Known rows, with every way that one mark hangs from another:
q_43{q_235{q_803} q_381 q_895{q_145 q_479}}: [-50  22  42   3  36  -8  12   9  -1   7  -9  24  41 -32   9 -18   8  24
  75  47   1   1]
q_235{q_803{q_895{q_43{q_381{q_331}} q_145 q_479}}}: [-33  41  37  -2 100   5   5  13  14 -21  10  33  18   3   9   3  26  19
  89  -1  -2  47]
q_803{q_235{q_43{q_381{q_331}}} q_895{q_145 q_479}}: [-29 -12  26  -2  49 -16   3  22  26  -2  -8  43   3 -51  -5  -1  36  18
  65  -2   8  19]
q_895{q_43}: [-10   4  -3  -2  18  -4 -14  16  -4  14   8   2   0  14 -16 -11  18  16
  25  19  13  32]
q_145{q_895{q_479}}: [-15  -8  11 -19 -29 -11   2   2  12  33 -10 -18   9 -14   7 -10  22  21
  38   8  18  -1]
q_895{q_479}: [-18 -21  11  -6 -24   7   2  -4  -8  22  -2 -16  -1   0   6   7   4  20
  29   3  27  23]
q_381{q_331}: [ -7  -6   1  -9   8  16  -4  12 -30   8   2  11 -12   1  -2  32   2  17
  28   7  29  -2]
q_11{q_145{q_235{q_43}}}: [  5 -28   2 -13  -6 -21  -8  47  10  23 -10  -3  17 -47  -5 -30  11  18
  18  17  23   6]
q_11{q_145{q_895}}: [  0 -12   9 -28  -7 -18   1  28  17  24 -14  -9  21 -21   3 -23  16  17
  17  14  15 -16]
q_11{q_145}: [ -3 -24  10 -15  -5  -1   1  21  -2  14  -6  -8  11  -7   4  -7  -3  16
   7  10  24   7]
q_145{q_235 q_895{q_43{q_381{q_331}} q_479}}: [  8  49  27 -12  24 -43  -7  21  -8   5  -2  12  15  -9  25   0  25  25
 107  45  17   1]
q_235{q_43{q_381{q_331} q_895} q_803}: [-27  26  -7  17  89  -6   2  29 -22 -11   3  51  13 -33 -29  12  19  18
  59  28  19  12]
q_381{q_43{q_235 q_895} q_331}: [-12  -7  -7   2  21   0 -11  12  -7   8   1  39   0   0 -23  25   9  17
  39  61  19 -28]
q_803{q_235 q_895}: [-28 -31  -4  -6   2  -7  -6  16  15  12  -5  20   6 -38 -27  -8  26  14
   7 -13  -3 -22]
q_43{q_381}: [ -9  21   8   4  14  -5   2  10 -18  11  -7  13   1  -2  -7  19   5  21
  32  28  22   9]
q_803{q_235 q_895{q_43{q_381{q_331}} q_145 q_479}}: [-24  13  37  -5  60 -21  -4  13  18 -14   3  42   9 -13   8  -4  32  17
  86   8   1  24]
q_145{q_895}: [-12   1  -3 -19 -14  -9  -5  15   8  34 -10  -3   8 -19 -11  -8  26  18
  22  15  12 -19]
q_895{q_43 q_145}: [-18   4  11 -15  16   4 -13  17  14  22   4   9   6   8  -5 -23  23  16
  34  19  11  34]
q_381{q_43{q_895{q_145 q_479{q_235{q_803}}}}}: [-26 -17   8 -13  27  -2  -4 -10  40  13   8  20  35   2   4 -10   6  18
  66  18  11  18]
q_479{q_235{q_803}}: [-17 -12   4  -7  30  -1  -3  12 -10   8   6  -5  22 -11  -3  -1  -2  18
  26  -8   2   7]
q_145{q_895{q_43{q_235{q_803} q_381}}}: [-19  47  21   8  94 -42  -4  34  -3   0  -6  16  35 -31 -16 -33  32  20
  50  45 -23   0]
q_479{q_235 q_895}: [-15 -28   1 -12 -29  -8  -6   9   7  30  -8 -17  13  40  13   2  12  18
  38   8  15 -36]

Rows:
[-29  22  20  -8  90   1   2  36  23  -5   2  39  21 -30  -7   5  29  18
  71  -1  -7  20]	q_479{q_235{q_43{q_381{q_331}} q_803{q_895{q_145}}}}
[-32  -7  27 -29 -50  10  -1   9  36  35  -8  -4  16 -25  18 -14  22  23
  57   1  10  -5]	q_803{q_895{q_145{q_235} q_479}}
[  5  -8  29 -31  -6 -44  -6  21  35  17   0 -32  36  12  31 -46  19  18
  67  24   6  26]	q_11{q_145{q_895{q_43 q_479{q_235}}}}
[-16  -6  31 -22 -11  -9 -10   3  26  23   9 -15  18  25  27 -26  14  19
  72  18  11  49]	q_895{q_43 q_145 q_479{q_235}}
[  0  44  24  -6  45 -30  -2  12  -8   0   1  12   7  12  14   7  26  21
  90  37  18  24]	q_145{q_895{q_43{q_381{q_331}} q_479}}
[-41 -12  -1 -12  31  -2  -6  27  29  24   3  22  36 -36 -17 -38  25  17
  51  15   3  13]	q_479{q_235{q_43{q_895{q_145}} q_803}}
[-17  44  41 -16  24  -9  -4  20  19   1   2  27  12   0  26   2  27  23
 109  28  10  20]	q_803{q_895{q_43{q_381{q_331}} q_145{q_235} q_479}}
[-29  10   2  -5  57  -6 -11  21  25  -1  16   3  27   6 -18 -24  28  15
  42  -8 -20  25]	q_479{q_235{q_803{q_895{q_43}}}}
[-14  20  25  -9  26 -27  -9  17  26  18  -6   8  25  56  22 -17  26  18
  84  38   5  -1]	q_479{q_235 q_895{q_43{q_381} q_145}}
[-24  48  31 -10 101  -5  -4  26  18 -18  12  38  27   9   6   2  24  17
  90   9 -14  26]	q_479{q_235{q_803{q_895{q_43{q_381{q_331}} q_145}}}}
[  4  24  17  -9  15 -37   0  31  -2  18 -13  12   8 -47  12   3  29  26
  86  34  24  -6]	q_145{q_235{q_43{q_381{q_331}}} q_895{q_479}}
[-32  -8   9  -1  45 -20  -2  33  40  13 -14  46  11 -61 -31 -24  44  16
  32   5  -5   6]	q_803{q_235{q_43{q_381}} q_895{q_145}}
[-28 -25   5 -11 -22  -3  -2  15  40  28   1 -17   9  -9  -8 -15  31  19
  43  -3   6  32]	q_803{q_895{q_479{q_235{q_43}}}}
[-21  -8  25   3   4 -14  -7  12  -6  14   3 -18   9   5   2 -23  15  20
  40  36   4  32]	q_895{q_43{q_235} q_479}
[-22  21  25  -2  80 -25  -5  19  21   2  -1  14  39  38  16 -23  23  17
  79  15  -8   4]	q_479{q_235{q_803} q_895{q_43{q_381} q_145}}
[-12   7  10 -14   1 -23  -9   8  18  24   0 -16  12   4   1 -29  34  19
  52  18  10  25]	q_145{q_895{q_43 q_479}}
[-31 -25  14 -17  25   2  -2  12  20  21  -6  -3  33  16  16 -14  13  16
  44 -14   0 -27]	q_479{q_235{q_803} q_895{q_145}}
[-12  23   0   2  22 -20  -5  28  -8   7   1  35  10  -3  -9  16  17  20
  83  55  26   3]	q_479{q_235{q_43{q_381{q_331} q_895}}}
[-40  -4  17 -23  27  15  -1  16  37  16   2   8  30 -18  -1 -15  20  17
  40 -19 -14   1]	q_479{q_235{q_803{q_895{q_145}}}}
[-44  -2  10 -16  40  26   3  16  28  14  -1  18  20 -28 -16 -12  25  16
  19 -23  -8   5]	q_235{q_803{q_895{q_145}}}
